Every row comes from one small tree of marks. The marks that hang from a mark follow it in brackets, in the order of their numbers. Every link used is in the known rows. Which tree was each row made from?
Known rows
K83(K42(K230(K411) K473)):  -5.4   0.2   5.9 -29.6 -27.8  11.6  25.6  -6.7  -5.8  -5.6   1.4  21.9   9.9  25.6   5.9  20.4   2.8 -13.8   3.3  26.1  13.5   5.9  18.0  42.1
K129(K83(K42(K230)) K898(K473)): -27.1   8.5   6.0   2.0  -3.1  28.4 -28.9 -12.5 -20.3   1.9  10.9 -14.5  -4.4  19.7 -23.9   3.1  -1.9  13.8  11.1  -0.5   2.9   7.6  13.1 -26.0
K411(K42(K898)):  26.0  -6.3  -6.0 -14.1 -27.4   2.7   4.4  -5.8  -5.1  -8.2  -4.9  10.8   3.3  13.4   5.1   1.6  23.7  -4.8  -2.8   3.1   1.6  12.7  -8.2  22.6
K473(K42(K411) K898):   3.7 -11.8  -9.5 -13.9  -5.6  26.5   7.9 -10.0  10.5   1.7  11.7   8.8   5.7 -19.1  15.6 -19.3  -1.5  -1.2  -0.8  11.5   2.0   0.2  11.5  -6.5
K411(K42(K230)):  -5.5   0.2  -7.2   3.3 -29.6   9.5  18.0   3.3  -3.7  -5.5  -2.9  -2.5   3.9   6.0   4.7  -0.3  21.3  -6.4 -22.4  15.0   6.1   5.9   1.1  17.7
K42(K411 K898):   4.8  -4.2  -7.9 -28.9 -17.5  27.7   9.8  -7.1   1.6   3.8   2.9   1.4   4.5  -2.1  10.8   1.3  13.4  -3.7   8.5   3.3   3.6   9.6  -5.9  14.8
K83(K42(K230 K411)): -22.8   1.9   3.9 -30.5 -29.5  34.5  25.8   2.5  -7.6   3.9   4.1 -10.6   9.2  16.7  13.0   7.2   6.6 -11.3  -9.4  20.2  10.0   0.2  11.1  21.5
K473(K42(K411) K898(K129(K83))): -38.1 -13.9   2.2  14.7  -8.8  29.2 -20.7 -21.9  -3.5   4.4  18.5   6.2  -5.6 -17.2  18.3 -21.1 -18.2  17.4  13.5 -11.5  -6.4   4.4   4.2 -19.7
K83(K42(K473)):   3.8  -5.4   6.3 -21.0 -13.4  -5.0   6.1  -5.3  -3.8  -1.1  -1.4  23.3   7.4  26.3   2.3  15.1  -1.8  -8.8   3.4   9.4   6.0   0.4  13.0  15.2
K129(K83 K898(K42(K230) K473)): -10.2   3.4  -7.0  18.7  24.8  30.5 -26.5 -13.8 -11.8   5.2  19.7  -6.6 -10.6 -10.8 -22.7 -14.5 -21.7  12.7   2.4  -1.3   1.8  16.3   3.6 -45.6
K411(K42(K230 K898(K473))):  24.5  -2.5 -11.3 -17.4 -34.1  23.1   6.1 -13.2  -2.9  -6.5   1.6  13.2   4.2   1.5   6.9 -12.4  37.3  -7.0 -11.8  13.9   6.0  13.2 -10.3  12.7
K42(K83):   9.1   0.2  -7.1  -7.5  -1.5 -12.8   3.0   0.2  -3.1   2.4  12.5  -8.6   1.4 -14.6  10.3  -3.7  18.2   0.6   8.5  -4.0   5.0   4.2  -0.3  13.6
K129(K83 K898(K42(K230 K411) K473)): -19.9   2.3  -9.2  11.1  16.4  48.9 -14.5 -13.7 -11.9  10.9  23.4 -19.0  -6.6 -18.8 -18.4 -18.2 -17.3  10.1  -2.0   5.6   5.2  21.2   3.3 -39.5
K411(K42(K230 K473 K898)):  13.3  -9.3 -16.9 -20.7 -41.4   8.9  17.0 -12.0  -1.3 -10.6  -6.0  33.4   9.7  10.4  10.4   7.0  31.7  -9.4  -9.0  15.5  12.4  17.5  -4.6  31.8
K411(K42(K83 K230 K473 K898)):  24.5  -9.1 -23.0 -30.4 -42.8  -4.2  20.0 -11.1  -4.4  -7.5   6.2  25.4  12.4  -4.9  22.0   3.5  50.0  -9.6  -0.9  12.6  15.7  23.7  -3.8  46.3
K898(K42(K230(K411)) K129(K83) K473): -20.4  -2.6   8.7  19.6   5.9  30.7 -11.9 -22.7 -14.2   3.3  21.1   4.9 -12.0 -13.3   5.0 -18.3 -28.3   9.9   5.1  -1.0   1.0  11.6  -4.1  -9.5
K898(K42(K83 K230 K411) K129 K473):  -4.5  -4.5  -7.5   0.1   0.0  27.5  10.1 -20.4  -7.6  11.9  35.0  -3.3  -2.2 -44.0  31.6 -32.6  16.8  -0.8  -6.2   4.2   6.2   9.8  -8.1  -2.3
K129(K898(K473(K42(K83 K230 K411)))):  -3.9   3.4 -31.5 -11.4  13.5  31.1   9.0 -14.2   0.3   9.0  32.3 -17.4  10.0 -40.7   3.2 -26.1  31.0   7.5   1.9  10.4   7.5  10.4   8.7 -26.7
K230(K411(K42(K83 K473(K898)))):  35.7  -7.7  -0.2  -4.1 -39.9 -23.1   7.9 -12.4  -1.4 -11.2  10.8  23.1  -0.5 -16.8  15.6   0.2  39.5  -2.5  12.7  13.7  11.0  18.6   7.2  59.8
K83(K42(K230 K411 K898(K129 K473))): -15.0  -2.5   8.6 -28.3 -34.6  47.0   0.4 -25.7 -13.2   4.7  14.0  12.7   3.4   7.3  24.2  -8.8  28.7  -1.4   4.2   5.9   3.1   3.5  -5.3  13.0
K473(K42(K898)):  18.9 -10.3 -19.4 -29.9   7.9  17.5   6.8 -11.1   7.2  -4.5   5.8  21.9  12.2   2.6  10.4  -8.7  -5.8  -2.1   8.6   2.0   2.0   4.1   0.3 -10.1
K230(K411(K42(K473(K898(K129(K83)))))): -15.6 -13.3  17.8  32.4 -40.9  -8.6 -24.3 -24.0 -11.4  -9.9   4.9  28.7 -12.8   1.7   6.3   3.8   6.6  14.9  17.4  -3.9  -1.1  16.0   0.6  33.5

Which tree is each row?
-11.8  -9.0  -5.6  -8.6 -34.6  29.0   9.7 -16.2   6.6  -0.9   3.8  25.1   3.5 -19.0  16.6  -2.7  21.9  -4.4  -2.2  21.7  10.8   8.7   7.7  22.3 | K42(K230 K411 K473(K898))
-48.4   0.1   0.1  -8.7 -19.5  32.1  -6.2  -8.6 -18.0   7.9   8.0  -5.0   3.2  20.8 -15.4  20.4  -0.5   6.4   8.4   9.9  10.2  17.1  19.1  -1.5 | K129(K83(K42(K230 K411 K473)) K898)
  8.4  -2.3 -21.3   1.8  16.3   0.4   4.5 -14.6  -6.8   0.8  24.6  15.0   1.1 -22.8   2.6  -4.3  10.8  -1.7   8.5   7.5  10.5  21.7   9.1  -4.8 | K129(K898(K42(K83 K230 K473)))
 28.3  -3.2 -14.0 -36.7 -16.4  16.7   2.9 -14.8  -1.1   7.5  19.1  -4.8   4.3 -27.0  17.3 -16.4  39.6   0.0  14.1   0.8   7.8  12.8 -10.2  15.8 | K42(K83 K411 K898(K473))
  8.5  -4.7 -10.1 -32.0 -26.1  19.3  18.6 -16.2   0.7  -7.9  -1.1  34.6   7.6   3.2   8.8  14.6  16.0  -7.1  12.3  18.2  11.6  15.3   0.2  41.6 | K42(K230(K411) K473 K898)
-16.1   2.1 -14.9 -19.9 -22.3  20.7  26.3   1.1  -3.9   7.4  15.4 -20.3   8.1 -26.5  20.6  -4.1  29.0  -2.5  -3.5  11.1  12.0   7.7   0.5  24.2 | K42(K83 K230 K411)
 17.5  -9.8  -8.5  -3.8 -47.7 -10.4   9.4 -11.3  -1.0  -8.9   9.3  26.3   4.8 -19.6  23.1  -6.4  48.7  -5.1  -2.0  15.6  12.0  15.7   6.2  42.3 | K411(K42(K83 K230 K473(K898)))
 17.2  -4.4 -17.7 -38.3 -28.7   6.9  20.6 -16.0  -1.8  -6.8  10.0  25.8   9.8 -12.6  19.8  11.6  34.2  -4.7  22.5  13.6  16.0  21.0   0.5  54.2 | K42(K83 K230(K411) K473 K898)
 14.1  -5.2 -10.6  14.1  29.9  -3.0  -9.6 -13.8  -3.2   1.6  12.3  22.0  -3.3  -4.1 -14.7  -0.2 -11.4  -1.2   7.0   3.8   1.3  15.1   8.8 -22.5 | K129(K898(K42(K473)))
 17.0  -1.9 -16.1 -21.2   1.9  31.0  24.5  -8.2  -0.2  10.3  28.1 -11.5   2.9 -37.5  20.5 -27.4  12.6  -9.6 -12.3  15.5  11.7  12.8  -1.1   2.1 | K898(K42(K83 K230 K411) K473)
-13.4  -7.8   6.9   9.2  -6.2  15.6 -41.6 -28.7 -13.0   1.2  11.6  12.7 -10.4  -0.6   2.9 -11.8   0.2  19.7  23.9 -23.8  -6.5   9.9 -16.9 -18.3 | K42(K898(K129(K83) K473))
 29.7  -4.0   8.3 -38.1 -15.4  16.5  -9.6 -15.7  -7.7  -2.7   4.0  16.2   4.2  23.3   4.1  -4.4  11.1  -5.8  10.8   3.4   2.5   2.6   1.0   5.9 | K83(K42(K898(K473)))
  0.7  -2.1 -19.5 -41.0 -30.2  30.9  22.8  -6.6  -4.0   4.9  14.5  -6.6   9.7 -20.8  26.9  -3.3  37.4  -4.7   9.0   7.9  13.3  15.8  -6.2  34.1 | K42(K83 K230 K411 K898)
 22.3   3.9   5.9 -46.2 -30.4  34.1  11.3 -16.4  -7.5  -7.4   5.0  14.9   6.1  20.4   7.9   4.1  16.3 -10.7  10.7  20.6  10.3   5.6   5.4  33.0 | K83(K42(K230(K411) K898(K473)))
-20.9   5.8 -15.0   8.1  19.2  35.4 -13.4 -17.4  -5.3   0.7  18.3  -7.3   2.1  -9.7 -23.8 -11.2 -12.6  17.3  14.2   6.7   1.5  12.3  13.3 -32.5 | K129(K83 K898(K473(K42(K230(K411)))))
 10.9  -5.0   8.7 -33.9 -16.2  21.3 -25.4 -16.5 -15.6   0.1   5.9   6.4  -0.7  30.9  -4.7  -0.3  -8.9   4.7  19.8  -7.6   1.8   8.5   0.3  -2.9 | K129(K83(K42(K898(K473))))
  5.6  -6.0  -2.9 -43.0 -33.7  18.6  11.9 -14.9  -6.9  -6.2  -1.3  38.3  11.8  30.4  13.5  16.1  13.4 -12.7   8.5  17.1  12.0   8.0   7.6  29.8 | K83(K42(K230 K473 K898))
-24.4 -10.4  -2.8  18.4  17.1  12.5 -27.6 -23.0  -6.4   3.4  17.6   6.8  -3.2  -9.2   2.3 -25.9 -21.0  20.5   6.7 -17.5  -8.8   1.5  -0.8 -46.4 | K898(K129(K83) K473(K42))
 -0.1  -5.4 -10.9  -0.4 -31.6   0.3  19.4  -2.1  -1.5  -7.9  -5.9  19.7   9.7   6.1   4.4   5.2  24.3  -7.7 -19.6  20.2   9.7  12.1   1.9  23.4 | K411(K42(K230 K473))
 -0.9 -10.7  11.1 -19.3 -22.5   1.9 -11.3 -24.9 -12.3  -3.5   4.2  43.0   2.9  29.2  19.4  12.1  11.9  -1.5  20.9  -5.4   1.5   4.7   0.7  18.0 | K83(K42(K473 K898(K129)))
 23.3  -9.4 -12.0 -13.0   1.1  -2.2  -0.9  -9.9   6.5  -5.3  20.5  14.3   4.8 -26.0  22.0 -21.9   9.1   3.5  12.7   1.7   2.2   1.9  11.2   0.6 | K473(K42(K83) K898)
-17.9 -10.9 -16.1 -21.2 -33.5  18.6   9.7 -24.7  -6.3   5.0  19.8  23.0   8.3 -25.6  37.0  -1.9  45.5   1.1  14.5   0.0  10.7  15.9  -9.3  34.1 | K42(K83 K230 K411 K473 K898(K129))
-24.3 -14.6  15.6  24.8  -6.3  28.4 -22.8 -18.9 -11.2   7.2  20.8   7.3 -16.7 -17.6  15.9 -18.7 -30.2  11.0  10.8 -10.9  -4.8  10.2  -1.3  -9.1 | K473(K898(K42(K411) K129(K83)))
-30.0  -5.8 -15.1   8.1   9.8  35.3  -3.1 -12.5 -10.9   8.8  15.0   2.3  -2.2  -7.8 -13.5   3.1 -20.5   5.5   2.2   9.4   9.5  27.1   9.0 -21.5 | K129(K83 K898(K42(K230 K411 K473)))
  5.6   1.2  -6.0 -27.3 -24.8  28.1  16.7 -10.6  -1.9  -8.0   0.2  13.4   4.6   1.9   8.9   8.5  11.4  -5.6  13.4  13.2   7.9  10.1  -2.7  35.4 | K42(K230(K411) K898)
 19.8  -2.6  -7.4 -28.2 -13.9  31.4   1.1 -17.3   1.4   6.4   6.9   2.8   2.1 -10.9   4.4 -11.9  21.0  -2.4   4.4   5.1   3.1   8.7 -10.5   2.2 | K42(K411 K898(K473))
-12.2  -3.5 -19.2 -24.0 -24.3  10.8  26.0  -5.4   0.0   6.7  12.9   4.8  12.6 -26.6  20.5   1.1  33.1  -5.0  -2.1  15.3  15.7  15.2   3.3  29.9 | K42(K83 K230 K411 K473)
